Each row was made from one small tree. The marks that hang from a mark follow it in brackets, in alphabetical order. Every link used is in the known rows. Write each row's tree.
Known rows:
Q{D}: -39 -16 24 12 17 -19 1 -46 2 25 5 -3 26 -9 12 28 19 0 -1 -11 -7 -7 3 -21 -9 10 15 12 -18
U{M Q}: -11 -11 22 3 0 -27 -1 -11 -6 28 12 10 29 -10 -10 4 11 -7 -6 -6 11 1 7 4 -1 41 -7 2 -5
Q{D U{M{A}} Z}: -35 -23 57 -20 1 11 -17 -37 -14 -32 12 0 40 8 19 15 19 8 -8 -9 -7 -7 2 -1 13 34 14 6 17
D{Q{U{M{A}} Z}}: -7 -9 48 -39 12 3 -16 -4 4 -34 20 5 34 3 19 8 8 2 -13 -14 9 -4 5 3 10 33 -12 14 -11
X{S}: -9 -21 -16 0 29 -5 -1 -28 11 15 -5 8 11 -11 2 16 2 -29 -2 -7 2 32 11 -14 -14 41 -11 -3 -27
Z{Q{U}}: -39 -16 33 -26 18 -26 -7 -14 18 -2 7 8 31 -14 28 7 -6 -5 -40 -36 10 7 11 -20 -6 0 0 -7 -26
D{Q}: -12 -3 19 -8 27 -27 4 -15 21 22 14 0 20 -12 11 20 10 -5 -7 -16 9 -1 5 -18 -13 4 -10 20 -47
D{Q{Z}}: -7 -2 41 -27 1 -37 -13 -19 20 7 13 -3 18 -16 2 21 7 -7 -12 -15 5 -11 2 -35 2 19 -22 25 -29
U{M{R} Q{D}}: -22 4 61 -5 4 -13 9 -18 -8 37 12 12 40 -12 -38 -2 26 8 6 -1 -9 -15 6 -3 -2 -17 19 9 5
Q{Z}: -19 -22 31 -12 -8 -30 -16 -27 6 3 6 -3 17 -12 6 21 3 -8 -10 -6 5 -2 1 -38 1 32 -18 12 -6
Z{Q{D U{M{A}}}}: -41 -14 23 -33 20 9 -6 -18 -5 -28 10 10 33 -2 33 -8 13 10 -15 -36 -2 -4 8 -3 4 6 26 -2 -11
Z{Q}: -26 -13 0 -26 12 -33 -2 -10 14 8 4 6 12 -22 19 0 -2 -8 -17 -33 10 1 6 -43 -7 3 -5 4 -34
S{X{R{M}}}: 21 -22 0 13 -8 -16 22 -5 20 4 4 -6 7 3 -14 4 -2 4 -70 -8 4 -13 -4 1 -11 -21 4 22 -13
R{X}: 0 -17 33 1 17 -19 -11 -13 2 13 8 4 11 -17 5 -9 14 -1 -17 3 8 3 -4 -11 -9 14 -13 -3 -16
Q{D Z}: -37 -17 44 -9 -10 -30 -13 -51 1 11 5 -6 24 -10 4 28 16 -2 -7 -11 -10 -16 -1 -39 6 22 4 17 0
S{X{R{M{U}}}}: 31 -14 -20 -7 -9 -6 34 20 24 7 9 -10 13 7 3 -2 -7 1 -69 3 12 -1 -1 7 -22 -36 -6 9 -4
S{X{R{M{A U}}}}: 48 -19 -55 -19 1 20 47 22 14 -10 7 -14 11 20 13 -7 -2 10 -43 12 14 5 0 7 -25 -33 -2 9 -4
P{S}: -39 -19 16 27 27 -19 24 -36 12 17 5 7 15 9 7 18 2 -2 -8 -8 0 13 10 -17 -4 37 -4 3 -24
D{Q{U Z}}: -23 -7 71 -31 7 -29 -16 -22 24 0 16 -1 38 -10 17 29 2 -2 -38 -17 6 -6 9 -13 4 18 -19 13 -23
S{X}: -2 -28 4 -1 -1 -14 15 1 17 16 1 -8 18 -9 21 26 2 2 6 -3 17 -2 -3 -25 -10 6 -10 11 -24
A{M{R{X} U{Q}}}: 38 8 48 -30 11 -9 32 27 7 27 15 3 57 -22 -2 -38 29 -2 2 25 12 -5 3 7 -30 -61 -13 -25 -1
Z{Q{D U{M}}}: -57 -11 57 -22 10 -16 -20 -20 3 -10 12 14 34 -13 20 -2 10 1 -42 -48 -5 -9 7 -6 9 0 26 -3 -12
Z{Q{D U{M{R}}}}: -49 2 76 -29 17 -5 -12 -6 5 -7 13 17 36 -14 -4 -15 11 7 -38 -36 -11 -11 8 -15 2 -44 31 -1 -6
Q{D U{M{A}}}: -38 -23 33 0 26 21 0 -32 -12 -18 12 3 41 12 27 13 21 9 1 -9 -4 3 7 21 -2 22 26 0 -1
S{X{R}}: 11 -31 13 -11 -8 -18 25 1 22 24 4 -8 8 -4 9 20 1 5 -41 2 9 0 -2 -29 -8 -17 -6 11 3
R{M{A U{Q}}}: 27 -2 -44 -11 15 5 30 -4 -1 7 8 -4 37 13 -1 -9 7 0 -2 12 17 7 12 25 -26 9 -11 -2 -26
R{M X{S}}: 23 -10 -8 16 27 1 -15 -22 5 -10 -6 17 1 -13 -32 -29 7 -23 -43 -8 -3 16 0 26 -12 29 -4 -3 -33
P{S{X{R{M}}}}: 1 -20 -1 28 0 -12 43 -17 25 1 2 2 2 19 -18 4 -5 9 -74 -11 -4 -8 2 2 -1 -2 10 17 -10

Which tree is each row?
-17 -27 40 -26 1 8 -19 -15 -8 -39 14 2 32 9 20 6 6 0 -12 -4 7 9 5 2 10 49 -8 0 15 => Q{U{M{A}} Z}
-27 -10 60 -19 -22 -38 -7 -51 -3 33 5 -4 39 -15 -13 27 20 2 -2 -4 -6 -22 3 -31 8 29 -2 10 4 => U{Q{D Z}}
-20 4 85 -25 -21 -22 -10 -24 -11 21 11 8 37 -13 -43 -1 24 8 -2 1 -13 -25 2 -23 12 -3 7 14 22 => U{M{R} Q{D Z}}
-14 -2 36 -38 -22 -27 5 -29 0 40 11 -8 46 -10 3 21 14 2 -1 6 2 -11 7 -24 -4 13 -11 -3 12 => M{U{Q{D Z}}}
37 -9 9 -26 35 41 -5 14 -10 -20 1 22 2 -7 -24 -47 15 -10 14 14 -1 29 0 2 -10 10 -3 -10 -1 => U{M{A R{X{S}}}}
30 -12 -49 -8 19 12 33 -3 7 -8 12 -6 12 19 6 -13 2 -1 -50 10 5 17 8 13 -27 -21 -2 6 -5 => X{R{M{A U}}}
-11 -4 43 -27 -22 -29 16 -27 4 23 12 -12 65 -17 22 10 29 -7 8 0 -1 -26 6 -14 -7 -12 0 -7 11 => A{M{U{Q{D Z}}}}
21 -4 36 -11 27 13 -17 13 -2 -3 2 27 2 -20 -35 -41 12 -17 -13 4 -4 23 0 1 -5 4 -7 -9 0 => U{M{R{X{S}}}}
42 -1 13 -27 33 17 17 24 14 1 4 12 35 -22 6 -43 21 -25 -1 16 3 23 4 2 -33 -50 -8 -27 -9 => A{M{R{X{S}} U}}
-8 -30 23 3 0 -14 49 -13 26 20 4 -1 5 13 5 18 -2 9 -42 -2 1 2 4 -30 0 2 -3 7 2 => P{S{X{R}}}
36 -2 -32 -6 27 10 -5 4 6 -4 0 14 9 -8 -15 -36 3 -23 -43 1 5 25 5 29 -23 10 -12 -17 -26 => R{M{U} X{S}}
29 -20 -53 4 28 19 18 -32 9 -15 -4 7 -5 13 -20 -9 2 -24 -47 -2 -10 29 10 14 -16 16 6 10 -13 => X{R{M{A}} S}
53 -6 -56 -15 35 35 6 5 -1 -24 -1 9 9 6 -5 -41 8 -16 -15 13 8 32 3 29 -27 17 -12 -15 -25 => R{M{A U} X{S}}
4 -7 19 -43 -20 -32 6 -5 6 32 12 -5 39 -9 3 14 2 -4 -6 10 16 3 9 -25 -8 23 -34 -7 6 => M{U{Q{Z}}}
3 -10 4 -10 29 18 10 7 -7 -13 11 8 17 4 -6 -12 13 4 20 9 4 12 3 -14 -11 -7 2 12 -7 => U{M{A R}}
-8 -5 90 -8 23 5 -18 15 0 -7 17 19 31 -10 -17 -31 15 8 -39 3 3 5 0 19 -4 -19 3 -14 7 => Q{U{M{R{X}}}}
-23 -4 80 -29 2 -25 -29 -5 13 -16 22 8 34 -8 7 11 6 -4 -37 -25 6 -10 6 3 11 28 -12 14 -12 => D{Q{U{M} Z}}
5 -8 68 -13 34 22 -22 11 1 -10 6 29 24 -11 -27 -35 10 -14 -39 2 -4 29 5 26 -6 0 -1 -23 7 => Q{U{M{R{X{S}}}}}
16 4 72 -15 4 -12 -4 15 -9 24 15 18 24 -18 -43 -37 20 7 -11 12 7 -6 -1 5 -5 -11 -7 -6 7 => U{M{R{X}} Q}
45 9 22 -45 21 11 16 20 8 41 2 16 28 -18 -30 -33 8 -13 -2 29 9 30 10 0 -26 -22 -24 -28 -1 => M{R{X{S}} U{Q}}
-25 -11 85 -19 -1 -10 -24 -2 3 -18 16 10 35 -4 -14 -1 3 0 -34 -4 -2 0 5 -7 8 -1 -5 3 18 => Q{U{M{R}} Z}
22 -12 -10 -55 -12 -5 18 -5 -4 13 9 -11 38 2 15 8 6 2 20 22 19 9 10 -24 -13 30 -31 -7 8 => M{A U{Q{Z}}}
37 -27 -31 1 0 10 36 -5 11 -16 1 -10 4 16 0 -2 2 11 -42 3 6 -6 -4 3 -13 -16 7 22 -10 => S{X{R{M{A}}}}
